What can hang from each mark
z_501: z_429 z_549
z_772: z_459 z_549 z_707
z_549: z_38 z_429 z_459 z_501 z_531 z_541 z_707 z_772
z_707: z_549 z_772
z_72: z_549
z_38: z_549
z_459: z_549 z_772
z_429: z_72 z_501 z_549

Known rows, with every way that one mark hangs from another
[z_549 z_38 z_459 z_531 z_707 z_772]: [ 15  -8 -30 -22  -3 -88 -32  18  -4 -17   2 -22  23  23  29  35  99  -1
  28  -2 -16 -13  -4 -14  36  22  30  -8  -6  66   9  -4  40  65 -35  -1
  57 -18  -3 -27  26  -8  -6  19  47]
[z_72 [z_549 z_459]]: [-31 -25   1   5  -4 -17  28  44   2  15   6 -41  27  28  37  13  60 -30
  47   2 -32 -37 -53 -25  58 -27  -4  20 -11  10  35  -5   4  29 -43  -9
  37 -27  -3 -44  11   6  -6  15  21]
[z_429 z_501]: [-38   6 -15  18  14  49  65  36 -17 -30  19  -7  25   3  55  39  42 -32
  51  19 -42 -59 -59 -20  82 -42 -25 -18 -12   6  30  21 -12  22 -34   5
  15 -34  -5 -40  10   6  11  13  16]
[z_707 [z_549 [z_459 z_772]]]: [-41 -12  23   7  20  10  33  44 -10 -11  23 -28   2  28  54  19  53 -34
  47  -4 -10 -58 -69 -11  49 -50 -21  33 -15  39  22 -10   2  46 -32  -1
  32 -37  -6  -9   6  27  16  25  17]
[z_459 [z_549 z_772]]: [-31  -2   0   0   7 -10  34  43  -7  -7   3 -30  -4  48  42  30  44 -38
  41   6 -35 -64 -48 -11  75 -28 -13   6 -13  41  30 -20   7  32 -43 -10
  17 -54   9 -31  14 -22   4  29  19]
[z_549 z_38 z_429 z_501 z_531 [z_707 z_772]]: [ -8 -10 -16 -28  -1 -77 -18  21   5 -15  19 -14   8  -5  48  50  79  15
  39   1  -1 -13  -6 -10  54  14  -5  12  -8  46   6 -32  24  65 -21   7
  75 -11 -17  -7  37  -7  25  35  17]
[z_549 z_38 z_459 z_541 z_707 z_772]: [ 33   3 -16 -47 -20 -74 -32   6   6  -9  -7 -38  30  -7  30  48  92 -16
  31 -24 -19   1   1 -22  35   9  45 -13  14  72  26 -30  23  72 -50  -2
  74 -10   0 -15  40 -16   9  31  34]
[z_772 [z_549 z_459 z_531] z_707]: [ -1 -11   2  14  38 -26  10  27 -17  -2  -5 -32  31  36  31  19  67 -23
  29   7 -31 -41 -71  19  40 -28 -16  12 -21  36  -9 -12   5  37 -13 -19
  18 -23  11 -36  24  12  -7  15   3]
[z_429 z_72 z_549]: [-39  12  -9   7  13  32  54  50 -17 -16  15 -11  38  11  48  44  32 -24
  30  28 -49 -77 -67 -30  71 -18 -26 -41 -16   6  31   9 -19  25 -24  13
  16 -30 -10 -41  12   0   9  12  -4]
[z_38 [z_549 z_429 z_531 z_541]]: [-12  -3   2   0  -2 -47  21  32  -9 -18  16 -45  28  10  28  35  49 -21
  42 -12 -20 -28 -42  -4  39 -23  -1 -21   1  14  18 -29 -22  67 -37  15
  22 -18  -4 -25   7  13   9  30  23]
[z_72 [z_549 z_501 z_541 z_707 z_772]]: [  1 -27 -21 -50 -16 -84 -22  39  22  -7 -31 -44  27  -2  20  56  93 -12
  62  -9 -30 -10 -18 -28  49  -4  20  -5  12  31  28 -35  13  49 -30  13
  55 -20  -5 -16  31 -14   4  21  29]
[z_38 [z_549 [z_429 z_501] z_541 z_772]]: [ 10  13 -27 -23 -16 -20  15  13  -4 -32  20 -30  39 -15  21  58  54 -26
  45 -18 -28 -28 -27 -14  40 -34  10 -44  18  19  24 -31 -11  77 -39  20
  18 -10   2 -24  18 -13  40  29   9]
[z_72 [z_549 z_531]]: [-56 -32  -3  21  10 -23  32  63  -3  -3   3 -36  16  36  37  14  64 -24
  64  12 -32 -48 -61 -18  65 -22 -25   6 -26   2  23  17  -1  24 -21  -8
  27 -29  -9 -42   6   6 -11  10  34]
[z_429 z_549]: [-38   1  -3  11  22  20  49  51 -16 -12  12  -9  32   5  55  35  42 -22
  31  23 -32 -60 -60 -17  71 -33 -19 -24 -11  18  22   6 -14  27 -48   4
   6 -31 -18 -39  20  13  -1  21  14]
[z_549 z_38 z_459 z_501 z_531 z_541 z_772]: [  16  -19  -19  -31  -14 -109  -46    9    6   -8   18  -28    8    0
   19   46   87   17   12   -7  -25    3   12  -24   23   25   25   19
   15   67    1  -26   33   70  -24   20   65  -16   10  -23   47  -20
    8   17   20]
[z_72 [z_549 z_38 z_429 z_459 z_541 z_772]]: [ 14 -20 -10 -41 -38 -79 -44   4  19  23  20 -53  34 -18  13  39  73 -11
  34 -41 -13   7  -5 -31  25  11  37  12  16  34  34 -48  23  78 -42  -1
  89   0  -1 -24  49 -30  35  31  10]
[z_429 z_501 [z_549 z_38 [z_772 z_459 z_707]]]: [-14   2 -40  14  29  46  24  13  -5 -20  15  15  38 -33  47  56  65 -10
  27   9  -8 -36 -47  -6  69 -34 -16 -38   1  23 -12  17  -4  38 -31   6
  24   8 -21 -45  50 -24  56  25   4]
[z_429 [z_72 [z_549 z_38 z_459 z_541]] z_501]: [ -5  -1 -35 -18 -22  -1   0   1   9  10  20 -29  52 -17  18  47  49 -23
  42 -17 -48 -24 -34 -54  38   1  11 -22   0   0  43  -3   1  56 -14   4
  73   2   3 -42  36 -35  33  13  -3]
[z_459 z_772]: [-65  -2  23  15  15  33  64  57  -8 -28  13 -25   7  21  69  15  50 -25
  56  12 -25 -68 -70 -13  73 -47 -34  10 -11  20  36  11 -10  34 -40 -10
  21 -37 -11 -18  -2  19  16  36  22]
[z_38 [z_549 [z_429 z_72] z_541 z_707]]: [  9  21 -13 -29 -19 -28  27  25  -3 -13  -6 -44  46   5  25  57  45 -34
  54 -15 -36 -34 -43 -22  46 -15  13 -59   0   3  47 -43 -28  66 -36  16
  45 -14  -3 -18   5   0  20  37  10]
[z_429 [z_72 [z_549 z_38 z_707]] z_501]: [-23   7 -48  -9  -8  10  20  32   2  -6  -2 -11  49  -1  35  51  48 -24
  68  -1 -46 -39 -49 -47  62   2  -2 -40 -22 -12  50  15   5  38 -19  -1
  63  -6 -14 -37  22 -24  26  13  18]
[z_501 z_429 [z_549 z_38 z_459]]: [-22  18  14  28  10  -7  28  54 -28  -3  38   1  26   8  50  31  15 -46
  67   6 -13 -24 -45   3  42 -11 -13  -5   3  34  14  11  16  38 -18 -22
  48 -14  -9 -47  14   2  10  31  33]
[z_501 [z_429 z_549]]: [-38  10   2  13  26  19  47  61 -29 -18  21   8  37  -3  52  40  33 -40
  52  36 -26 -56 -50   3  67 -23 -23 -42   0  16  14  17  -8  28 -28  -6
   5 -20 -14 -42   6  -5  -3  18  11]
[z_459 [z_549 z_429 z_531 z_541 [z_772 z_707]]]: [  7 -11  -4 -15  14 -40  -6   3  -2 -16   1 -48  18  18   6  34  78 -22
  39 -11 -14 -37 -36  11  56 -11  12   3  -1  32   0 -41  -4  66 -20 -11
  36 -25  20 -24  43 -32  27  34  11]
[z_549 [z_429 z_72] z_531]: [-39  -7  -5  12   0  -7  40  35 -16 -12  28 -26  20  22  35  35  45 -15
  41  16 -38 -63 -53 -21  69   1 -19 -21 -25  -8  30  -1  -9  39  -6  10
  44 -33   4 -36   5  -2  13  10  -1]
[z_38 [z_549 z_429 [z_459 z_772]]]: [-22   5  15  -3  -5 -22  32  33  -7  -7  25 -39  22  14  46  15  46 -20
  33  -8  -6 -45 -52  -2  39 -38  -8   4   6  16  34 -32   3  78 -57   0
  20 -20  -4 -18  -9  27  24  48  14]
[z_38 z_549]: [-35   9   5  25  12   5  66  65 -13 -17   9 -30  12  37  50  20  24 -37
  48  10 -31 -49 -67  -8  57 -52 -30 -13 -10  18  34  -9 -20  30 -51   2
   4 -33 -11 -37  -4  22   0  27  27]
[z_38 [z_549 z_541 z_772]]: [ -6   8  -1 -13  -7 -33  22  45  -2 -29   1 -47  19  23  31  36  55 -30
  47  -9 -30 -33 -40 -12  42 -40  -5 -24  10  43  21 -28 -13  59 -43  11
  14 -22   2 -23  11  -1  15  26  26]
[z_501 [z_549 [z_429 z_72] z_459 [z_772 z_707]]]: [  3  13  -4   3   3   4  19  19 -11 -14  24 -29  37  13  12  39  51 -28
  53  -7 -20 -44 -58  -2  50 -13  -8 -14  -1  17   9 -30   3  52   2  -4
  48 -21  17 -45  31  -7  40  17  -2]
[z_72 [z_549 z_531 z_541 z_707 [z_772 z_459]]]: [-24 -41 -21 -20 -10 -64  -9  37  19  -4 -24 -48  28  11  25  42 113 -24
  67 -13  -8 -25 -31 -11  65 -13  18 -27  -5  19  -3   1  -8  50 -21   2
  51  -9 -17 -24   8 -15   7  23  38]
[z_72 [z_549 z_429 z_459 [z_707 z_772]]]: [ -6 -23  -7 -34 -18 -46  -6  21  16  11   8 -43  33   7  34  29  93 -25
  57 -14   1 -32 -26 -12  61 -16  14   6  -7  22  25 -36  10  62 -35 -14
  66  -8  -9 -20  21  -7  22  29  13]
[z_549 z_501 z_531 z_541 z_707]: [  0 -20 -12 -25   9 -68   1  35  -1 -22 -18 -27  22   1  37  53  86  -6
  49  14 -31 -20 -23 -10  56   4  10 -12   0  32  12 -13  -5  43 -25  17
  41 -30  -2 -17  22  10 -18  21  35]
[z_72 [z_549 [z_459 z_772] z_501 z_541]]: [-28 -32  12 -29 -11 -47  -2  34  18  10  -1 -50  23  -7  35  25  76  -7
  47 -11 -19 -24 -38 -25  43 -19  -2  33  18  20  31 -24   9  60 -35   8
  50 -20  -1 -13  21   3  18  31   9]

Rows
[-70 -22  22  29  21  46  58  56   1  -4  29 -22 -24  25  72  34  45 -45
  63   5  -2 -64 -74  -4  86 -79 -50  21 -28  33 -11  -8 -33  19 -13   5
  44 -25 -25 -16   8   8  36  22   4] => [z_707 z_549 [z_772 z_459]]
[-18 -37 -18  -5  -9 -73 -14  36   7  -5   8 -44  20  42  15  17  95 -12
  42   4 -26 -37 -29 -20  47  -4   6   9 -10  33   9   1  28  52 -19   0
  34 -23   5 -41  11 -11  -6   0  30] => [z_72 [z_549 z_459 z_531 z_772]]
[-16  -8   7 -14   5 -22  30  37  -1  10  -4 -33   1  17  41  43  31 -28
  34   4 -41 -40 -41 -12  68 -22  -6  17   3  26  33 -37 -10  33 -42   7
  35 -49   8 -24  30 -17   1  40   5] => [z_459 [z_549 z_501 z_541]]
[-34   6   3   4  -4  17  52  31 -12  11  17 -29  14  33  40  37  14 -38
  37   9 -41 -73 -61 -24  78 -13 -16  -8 -22  -8  53 -30 -12  35 -27  -5
  42 -47  12 -32  13 -22  22  31 -13] => [z_459 [z_549 [z_429 z_72]]]
[-14 -15  -8   3  21 -17  25  42  -3 -26  -4 -22   1  11  36  36  66  -3
  44  17 -27 -29 -50  -1  64 -28 -26  15   3  39   7 -20   4  20 -21   2
  28 -30  11 -35  38  -3  16  18   9] => [z_549 z_501 [z_772 z_707]]
[ 11 -31   1  -5  36 -51 -13  16  -6  -7   1 -33  10   8  11  40  74 -13
  37  -3 -19  -9 -45   4  30 -23  -4  33  -1  40 -16 -38  -6  39   2  15
  46 -21   8 -24  48  10  -1   7  12] => [z_772 [z_707 [z_549 z_459 z_501 z_531 z_541]]]
[-53   5  13  16  28 -28  14  49 -13 -12  13 -24  15  30  66  23  43 -10
  43  -2 -24 -55 -64  -2  36 -17 -32  19 -23  44  14   4  19  60 -21 -11
  35 -25 -16  -2  15  12  19  41  13] => [z_459 [z_772 [z_549 z_38 z_531]]]
[  6 -26 -20 -17  11 -81  -4  31  -6 -10  -6 -18  21  18  34  40  91  -1
  27  23 -27 -22 -19  -9  53   9  13   2  -4  36   9 -11  20  40 -29  11
  34 -33   5 -29  13  15 -29  14  35] => [z_549 z_459 z_501 z_531 z_707]
[-18  -3 -21  -5  29 -26  18  49 -14 -26  -6  -9  47  11  46  43  79 -14
  37  28 -24 -55 -45  -9  65  -6   0 -44 -18  24   5  16  -3  42 -38   7
   8 -25 -19 -30  14  15 -22  17  39] => [z_429 [z_549 z_531 z_707]]
[ 12 -16 -10 -26   0 -60  -5  16  -3 -11 -10 -40  40  11  29  38  99 -21
  38  -1 -31 -24 -20  -7  50  -3  31 -20   0  41  12  -7  -5  59 -34   3
  48 -20   2 -24  16  10 -22  16  39] => [z_549 z_459 z_531 z_541 z_707]
[-57 -12  -6   2  -8  14  45  55   8   0   2 -18  24  18  47  40  65 -50
 102  19 -13 -65 -54  -3  86 -33 -31 -40 -16  -6   5  11 -20  25  11 -20
  61   1 -20 -31 -17 -33  37  21   1] => [z_501 [z_429 [z_72 [z_549 [z_707 [z_772 z_459]]]]]]
[-38  -2  10  24  19 -25  28  55 -14  26  14   9   3  -4  70  55  15 -30
  48  16 -18 -22 -47  11  50 -20 -32   5  -5  22   1 -11   5  22 -13  -5
  53 -15 -11 -27  15 -13  20  42 -11] => [z_772 z_459 [z_549 z_38 [z_501 z_429]]]
[  0   1 -12 -10   9 -55  17  41  -7 -30 -19 -44  32  25  29  39  73 -29
  55  -1 -27 -27 -44  -1  43 -24  10 -41  -5  33  15 -12 -18  60 -38   7
  13 -18 -10 -20   3  16 -17  29  48] => [z_38 [z_549 z_531 z_541 z_707]]
[  6 -23 -23 -15 -13 -90 -35  18   8  22   8 -37  42   6  21  33  85  -6
  39 -20  -7  -1 -14 -23  36  26  35   4 -14  16  27 -21  30  67 -39  -8
  74  -3 -11 -30  30  -3  -1  25  36] => [z_72 [z_549 z_38 z_429 z_459 z_531 z_707]]
[ 26   4   1 -35   5 -50  -7  21  -4   5 -21 -41  49   9  38  51  71 -41
  39 -15 -36 -31 -41   1  40 -21  29 -13  -2  47  20 -38  -3  59 -41  -4
  48 -23   2 -12  23   7 -14  31  11] => [z_772 [z_549 z_459 z_541 z_707]]
[  5  16 -34 -36 -15  16  26  -1  -6 -23   4 -18  61 -32  28  75  60 -30
  59  -5 -42 -43 -33 -31  72  -5  20 -63   1 -13  45 -14 -22  56 -20  14
  56 -12   2 -22  20 -16  30  24  -1] => [z_549 [z_429 z_72 z_501] z_541 z_707]
[-10 -13   4 -21  -1 -26  -2  23  -1 -14  22 -41   5   1  27  56  53 -34
  53 -27 -15 -30 -37 -18  46 -29   9   5  -1  41  16 -48  -9  57 -21  18
  57 -27   2  -4  34  -6  27  19   6] => [z_707 [z_549 z_429 z_541 z_772]]
[  3   3   7  -1  -3 -54  -9  14  -8   8  40 -31  35 -10  31  43  48 -17
  40 -29  -5  -4 -25 -10  26  10  19   5   4  34  10 -17   7  77 -23   5
  67 -10  -7 -31  39   8  17  34  31] => [z_501 [z_549 z_38 z_429 z_459 z_531 z_541]]
[-50 -20 -10   4  -4 -12  38  61   6   9   1 -30  14  22  35  37  35 -16
  58  21 -52 -48 -59 -42  64 -12 -30   2 -15 -12  45 -11  -4  12  -6  15
  44 -33   2 -42  13 -12   9  10  -4] => [z_429 [z_72 [z_549 z_501]]]
[-50 -13   4   4   6  24  56  44   7 -11   1 -20   4  15  73  36  78 -34
  61  11  -2 -58 -56   3  98 -58 -26 -11 -15  30   4  -1 -25  28 -36  -6
  45 -19 -22 -21   2   6  20  36  19] => [z_549 [z_707 [z_772 z_459]]]
[-21  -5  -9  -3  -2 -49   6  43   1 -12  13 -16  -7   4  50  44  48   4
  33   5 -25 -16 -22 -27  49  -3 -14  17   0  48  29 -20  26  35 -36  11
  54 -29  -1 -25  37 -11  22  25  17] => [z_549 z_38 z_501 z_772]
[-38  -8  -8  -7  16  21  42  45   6  -8   4  -7  27  -5  71  48  81 -26
  43  18   2 -65 -48  -1  92 -48 -17 -36 -10  31 -10   2 -26  37 -39   1
  25 -11 -33 -22  13   4  23  35  13] => [z_429 [z_549 [z_707 [z_772 z_459]]]]
[ -5 -18 -18 -11  -4 -56 -17  13 -13 -12  37 -30  10  32   9  48  67 -15
  32  -4 -26 -48 -32 -26  34   7   6  -4 -19  31   5 -33  16  66  13  23
  57 -31  13 -23  14 -12  19  -4  -5] => [z_707 [z_549 [z_429 z_72] z_459 z_531 z_772]]
[-14  18  11 -28  10 -29  -1  30   2  -9 -17 -31  35  -5  62  47  59 -28
  52 -27 -25 -33 -54  -5  33 -18   2  -4  -5  51  32 -26   6  74 -44 -13
  61 -13 -17  16  29   8  22  60  15] => [z_459 [z_772 [z_549 z_38 z_541 z_707]]]
[-17  -7   6  20   7 -30  22  37 -16  -2  35 -24  31  19  35  30  48 -26
  45  -1 -11 -37 -46  -1  52  -8  -3   5 -10  15   5  -2   6  54 -22   3
  31 -30   1 -42  10  22   0  20  33] => [z_501 [z_549 z_429 z_459 z_531]]
[  8  -9  -4 -11  -8 -61  19  31  -5  12  23 -29  18   8  35  36  38  -8
  16   3 -18 -13 -30 -10  37 -19  -2  10  12  18  32 -53   5  56 -48  21
  25 -26   6 -35   9  17  10  31   5] => [z_38 [z_549 z_429 z_459 z_501]]
[-33 -11  -4  30  17  20  37  32   2  -9   8 -21  -2   4  54  30  62 -18
  45  -4  -5 -23 -53   1  70 -38 -24   7  -7  37  -1   2  -9  22 -32 -16
  54  -7 -12 -39  39 -12  44  35  14] => [z_549 z_38 [z_772 z_459 z_707]]
[-44 -26   2   6   2 -48  -4  38   7   7  19 -37  18  26  40   5  72  -3
  45  -9 -11 -30 -44 -23  33  -4 -11  31 -12  24  22  12  29  63 -33 -16
  52 -11 -16 -23  16   4  12  27  29] => [z_72 [z_549 z_38 [z_459 z_772] z_531]]
[-30  15 -23  14   0  36  37   9  -7  21  33   2  38 -19  55  68  16 -27
  32  -8 -35 -53 -59 -22  61 -18 -18 -30 -21 -14  24 -13 -13  43  -9  10
  61  -8  -8 -30  22 -21  61  32 -38] => [z_772 z_459 [z_549 z_38 [z_429 z_72 z_501]]]
[ -7   6 -11  -2  10 -13  10  33 -12  11  29  -6  39  -5  49  31  46 -12
   7   8 -23 -32 -31 -23  44  -5   2  -9  -1  41  22  -5  12  47 -56   0
  35 -15 -15 -40  37   3   5  26  17] => [z_429 [z_549 z_38 z_459]]
[-10 -11 -25 -12  10 -48   5  36 -13  -3  20  -2  39  10  25  46  64  10
   2  38 -45 -55 -28 -28  46  18  -8 -22  -6  16   5  -2  11  44  -4  33
  19 -28   4 -44  17  -4  -8  -2  -8] => [z_429 z_72 [z_549 z_459 z_501 z_531]]
[-13 -15  10  22  38  20  31  32 -15  -5  10 -26   6  26  34  22  53 -43
  47  -2 -17 -36 -75   5  52 -53 -20  26 -16  36   4 -24  -9  19 -21 -10
  38 -26   3 -32  31  17   3  11  11] => [z_772 [z_707 [z_549 z_459]]]
[-34   1  10  15  -4   3  25  41   5  -5  17 -25   9  -5  53  51  41 -33
  62 -23  -6 -19 -46 -13  57 -33  -8  -8   6  43   4  -3 -13  45 -30   2
  58 -13 -19 -30  29  -4  41  43  31] => [z_501 [z_549 z_38 z_541 [z_772 z_459]]]
[  1  -4 -14 -15   5 -65   6  37  -5 -26   5 -34  21  46  37  23  90 -19
  42   9  -9 -41 -32   6  44 -30  -4 -18 -11  55  -5 -18   7  72 -31  -2
  19 -13  -9 -23  -6  11  -3  23  38] => [z_38 [z_549 z_459 z_531 [z_707 z_772]]]
[-50 -27 -12  23  20  30  32  18  -7 -16  52  -3   0   0  53  56  64 -26
  60   5   5 -62 -53  -1  81 -52 -34  -3 -26   6 -24   1 -20  48   7  23
  37 -12 -22 -18  12  -4  50  13  -3] => [z_707 [z_549 [z_429 z_501] z_531] [z_772 z_459]]
[-23   5  10  23  14  20  26  33   5  -8   4 -28  11  -8  44  44  53 -34
  68 -29   1 -14 -62   8  57 -45 -17  -5   7  41 -11  -7 -20  40 -18 -14
  58  -1 -15 -34  49  -6  53  45  29] => [z_501 [z_549 z_38 z_541 [z_772 z_459 z_707]]]
[  5   9  -2 -29 -11 -38   1  30   1 -25   2 -36  40  -9  32  62  68 -40
  75 -26 -13 -24 -33  -4  52 -11  24 -27  10  33  19 -33  -3  69 -31   2
  50 -21  -7 -15  26   6  21  42  37] => [z_501 [z_549 z_429 z_541 z_707 z_772]]
[ 19   2 -19 -49  -7 -83 -31  19  11   2 -22 -29   7   4  32  63  64 -11
  30 -16 -27  -9  -2 -21  46  14  29   4   8  63  28 -54  26  58 -46   5
  65 -31   7  -6  51 -37  10  48  25] => [z_459 [z_549 z_38 z_501 z_541 z_707 z_772]]
[-22  -8  -5 -16   4 -34  14  29  -1 -27  16 -27  18  15  48  37  87 -13
  57   7  -6 -47 -31   1  73 -12  -7  -9 -18  32   5 -13  -3  60 -21  -2
  48 -19 -13 -14  12   5  17  28  25] => [z_549 z_429 z_531 [z_707 z_772]]
[-38  25   5  23  -2  22  45  46 -15  -4  39 -16  24   6  48  45   1 -30
  58 -10 -27 -41 -64 -29  56  -6 -23 -14 -18   3  42  -9  -7  40 -13  -2
  65 -26 -10 -36  25   2  41  37   6] => [z_501 [z_549 z_38 [z_429 z_72]]]
[ 20  -4 -26 -17   1 -97 -13  38  -9 -29 -11 -36  29  48  18  30  97 -14
  33   5 -17 -30 -19  -2  32  -8  21 -28  -3  54   5 -19  22  70 -38   8
  12 -21   2 -28  -7   8 -18  16  46] => [z_38 [z_549 z_459 z_531 z_707 z_772]]
[  3  -2  13 -18  11 -32  18  22   5 -16  -9 -44  22   3  31  22  65 -10
  37  -8  -9 -18 -54  10  24 -45 -14  15  26  35  12 -41  -6  67 -39   4
  20  -8   6 -15  20  20  30  44   9] => [z_38 [z_549 [z_459 [z_772 z_707]] z_501 z_541]]
